Known rows, with every way that one mark hangs from another
Q774(Q353(Q233(Q805(Q598)) Q689)): [-0.08 -1.56 -1.59 0.15 -2.38 -2.80 -0.24 -0.47 -2.00 1.22 1.67 -0.06 -1.75 3.67 -0.78 -2.76 0.24]
Q774(Q353(Q233)): [0.34 -3.01 -2.90 0.88 -2.16 -2.52 0.06 -0.64 -1.68 2.02 0.95 -1.23 -2.31 2.45 -2.02 -2.41 1.84]
Q598(Q697 Q805(Q233(Q353)) Q821): [-4.50 1.17 -0.19 0.48 -5.49 -1.91 -1.25 3.39 -2.39 1.59 1.64 -2.80 -3.15 5.07 -6.24 0.59 2.13]
Q821(Q598): [-0.57 -3.25 -3.61 -1.00 -2.85 -1.59 -1.80 0.45 -0.67 1.52 1.38 -0.20 -4.25 3.27 -4.40 -0.46 3.28]
Q774(Q353(Q233(Q805))): [0.83 -1.66 -2.71 0.97 -2.79 -3.33 -0.23 -0.51 -1.91 1.54 2.05 -0.84 -2.88 2.69 -2.64 -1.88 1.19]
Q697(Q598(Q805(Q233) Q821)): [-3.60 -2.15 -0.87 0.41 -4.69 -1.21 -0.84 1.17 -1.60 2.77 2.98 -1.90 -2.46 4.47 -5.42 1.11 1.77]
Q821(Q598(Q697 Q805(Q233))): [-3.20 -0.98 -2.15 -0.15 -5.28 -2.06 -2.68 1.40 -1.06 0.58 1.82 -1.74 -3.51 3.96 -5.64 0.02 3.62]
Q233(Q353(Q689 Q774) Q805(Q598)): [0.65 1.39 -2.50 -2.10 -1.85 -3.33 -3.23 0.60 -0.89 -1.78 2.97 0.23 -3.89 3.50 -0.38 -0.41 -0.20]
Q821(Q598(Q805(Q233))): [-1.95 -2.57 -3.12 0.49 -4.64 -1.49 -1.86 0.53 -1.23 0.57 2.05 -0.62 -3.14 3.32 -5.34 -0.77 3.71]
Q233(Q805(Q598)): [1.18 0.25 -3.36 -0.26 -4.75 -2.77 -2.94 0.75 -1.48 -0.52 3.15 -0.74 -4.23 4.31 -5.44 1.29 1.47]
Q805(Q233 Q598): [-0.97 -2.90 -5.27 1.26 -5.62 1.45 -2.54 1.48 -0.75 1.04 0.89 -1.89 -2.26 4.40 -2.09 0.26 4.14]
Q598(Q697 Q805 Q821): [-3.89 1.17 0.33 -0.33 -4.29 -2.77 -1.26 2.51 -2.90 1.65 1.35 -3.39 -3.35 5.47 -8.73 0.60 1.40]
Q353(Q233 Q689 Q774): [0.34 -2.62 -4.72 -3.06 -0.53 -0.17 -1.09 -0.66 -2.66 3.18 -2.23 -2.87 1.99 3.08 -0.80 -4.54 1.73]
Q805(Q233 Q598(Q697)): [-2.22 -1.31 -4.39 0.64 -6.26 0.92 -3.36 2.24 -0.52 1.13 0.69 -2.95 -2.56 4.98 -2.34 1.05 4.11]
Q774(Q353): [0.52 -2.73 -2.06 0.95 -1.24 -3.05 -0.69 -0.71 -1.22 0.65 1.24 -0.91 -3.47 2.78 -2.94 -1.46 0.74]
Q697(Q598): [-0.77 -2.96 -1.90 -1.39 -3.30 -2.29 -2.02 -0.08 -0.52 2.00 2.27 -1.59 -2.72 3.37 -4.11 1.14 1.77]
Q353(Q233(Q805(Q598(Q821))) Q689 Q774): [-0.38 -0.53 -4.39 -2.45 -1.72 -0.32 -1.32 0.31 -2.80 2.89 -0.15 -2.22 0.22 4.48 -1.10 -3.05 0.86]

Rows
[-0.63 1.45 -2.35 -0.51 -4.84 -2.47 -2.70 2.12 -1.70 0.72 3.11 -1.38 -4.98 5.59 -5.92 2.01 1.07]
Q233(Q805(Q598(Q697 Q821)))
[-0.35 -0.13 -3.87 -0.74 -5.46 -1.53 -1.29 1.58 -2.34 2.81 1.93 -1.89 -2.62 4.42 -4.43 -0.26 3.05]
Q353(Q233(Q805(Q598(Q697 Q821))))
[-0.96 -0.71 -2.13 1.03 -3.25 -2.63 -0.28 0.57 -1.82 2.05 2.39 -1.28 -3.81 3.92 -2.44 -1.01 1.12]
Q774(Q353(Q233(Q805(Q598(Q697 Q821)))))
[1.09 -1.21 -2.53 -2.37 -3.96 -2.27 -0.74 0.23 -3.07 2.46 0.27 -0.31 0.73 3.93 -3.13 -2.95 1.38]
Q353(Q233(Q805) Q689)
[-1.38 -0.74 -0.86 -0.05 -2.50 -2.52 -0.04 0.46 -2.26 2.12 1.62 -0.51 -2.26 4.58 -1.14 -2.20 0.00]
Q774(Q353(Q233(Q805(Q598(Q697 Q821))) Q689))
[-1.17 2.57 -1.43 -2.38 -2.03 -3.08 -2.93 1.96 -1.15 -0.55 2.99 -0.45 -4.56 4.72 -0.77 0.38 -0.53]
Q233(Q353(Q689 Q774) Q805(Q598(Q697 Q821)))
[-1.05 -1.15 -2.28 0.35 -3.99 -2.13 -1.87 0.29 -2.03 -0.89 1.07 -1.78 -0.72 2.73 -4.28 -1.87 2.15]
Q598(Q805(Q233(Q353(Q689 Q774))))
[-1.37 -2.36 -3.79 0.24 -4.80 0.66 -2.24 1.72 -0.49 0.11 1.24 -0.30 -2.23 4.02 0.78 -0.56 3.31]
Q805(Q233(Q353(Q689)) Q598)
[0.12 -2.48 -4.30 -0.68 -2.62 -0.27 -2.01 0.95 -1.00 1.07 -0.34 -1.21 -0.72 2.63 -0.24 -1.88 2.41]
Q805(Q233(Q353(Q689 Q774)))
[-3.42 -0.73 -1.26 -0.87 -4.82 -2.38 -2.52 1.45 -0.99 0.13 1.93 -0.79 -3.23 3.85 -4.08 -0.52 2.96]
Q821(Q598(Q697 Q805(Q233(Q353(Q689)))))
[-1.40 -2.09 -4.71 -0.04 -3.58 1.08 -2.68 1.39 -0.39 0.15 0.76 -1.19 -1.99 3.73 1.49 -0.86 3.06]
Q805(Q233(Q353(Q689 Q774)) Q598)
[-2.88 -0.62 -2.40 -0.63 -3.90 -0.31 -2.08 2.51 -1.24 1.98 1.28 -2.56 -4.68 5.97 -4.26 1.45 2.55]
Q805(Q598(Q697 Q821))
[-0.32 1.49 -2.05 -1.92 -1.56 -2.66 -2.35 1.37 -1.28 -0.65 3.11 0.35 -4.41 4.30 -0.64 -0.15 -0.46]
Q233(Q353(Q689 Q774) Q805(Q598(Q821)))
[0.68 -1.51 -2.59 -2.83 0.16 -2.54 -1.96 0.04 -1.03 -0.13 0.15 -0.68 -1.99 2.31 -0.29 -2.22 0.67]
Q233(Q353(Q689 Q774))
[0.29 -0.58 -4.63 -2.56 -1.95 -0.68 -1.96 -0.29 -2.59 2.02 -0.14 -2.28 0.62 3.97 -0.90 -3.22 1.10]
Q353(Q233(Q805(Q598)) Q689 Q774)
[-3.73 -0.65 -3.19 0.61 -5.53 0.97 -2.13 3.76 -0.54 1.82 1.80 -1.67 -4.32 5.34 -0.75 1.35 3.67]
Q805(Q233(Q353) Q598(Q697 Q821))
[0.10 1.53 -3.40 -0.86 -2.26 -2.76 -2.58 1.52 -0.90 -0.63 3.92 -0.47 -5.98 3.67 -1.90 1.06 0.68]
Q233(Q353(Q774) Q805(Q598(Q821)))
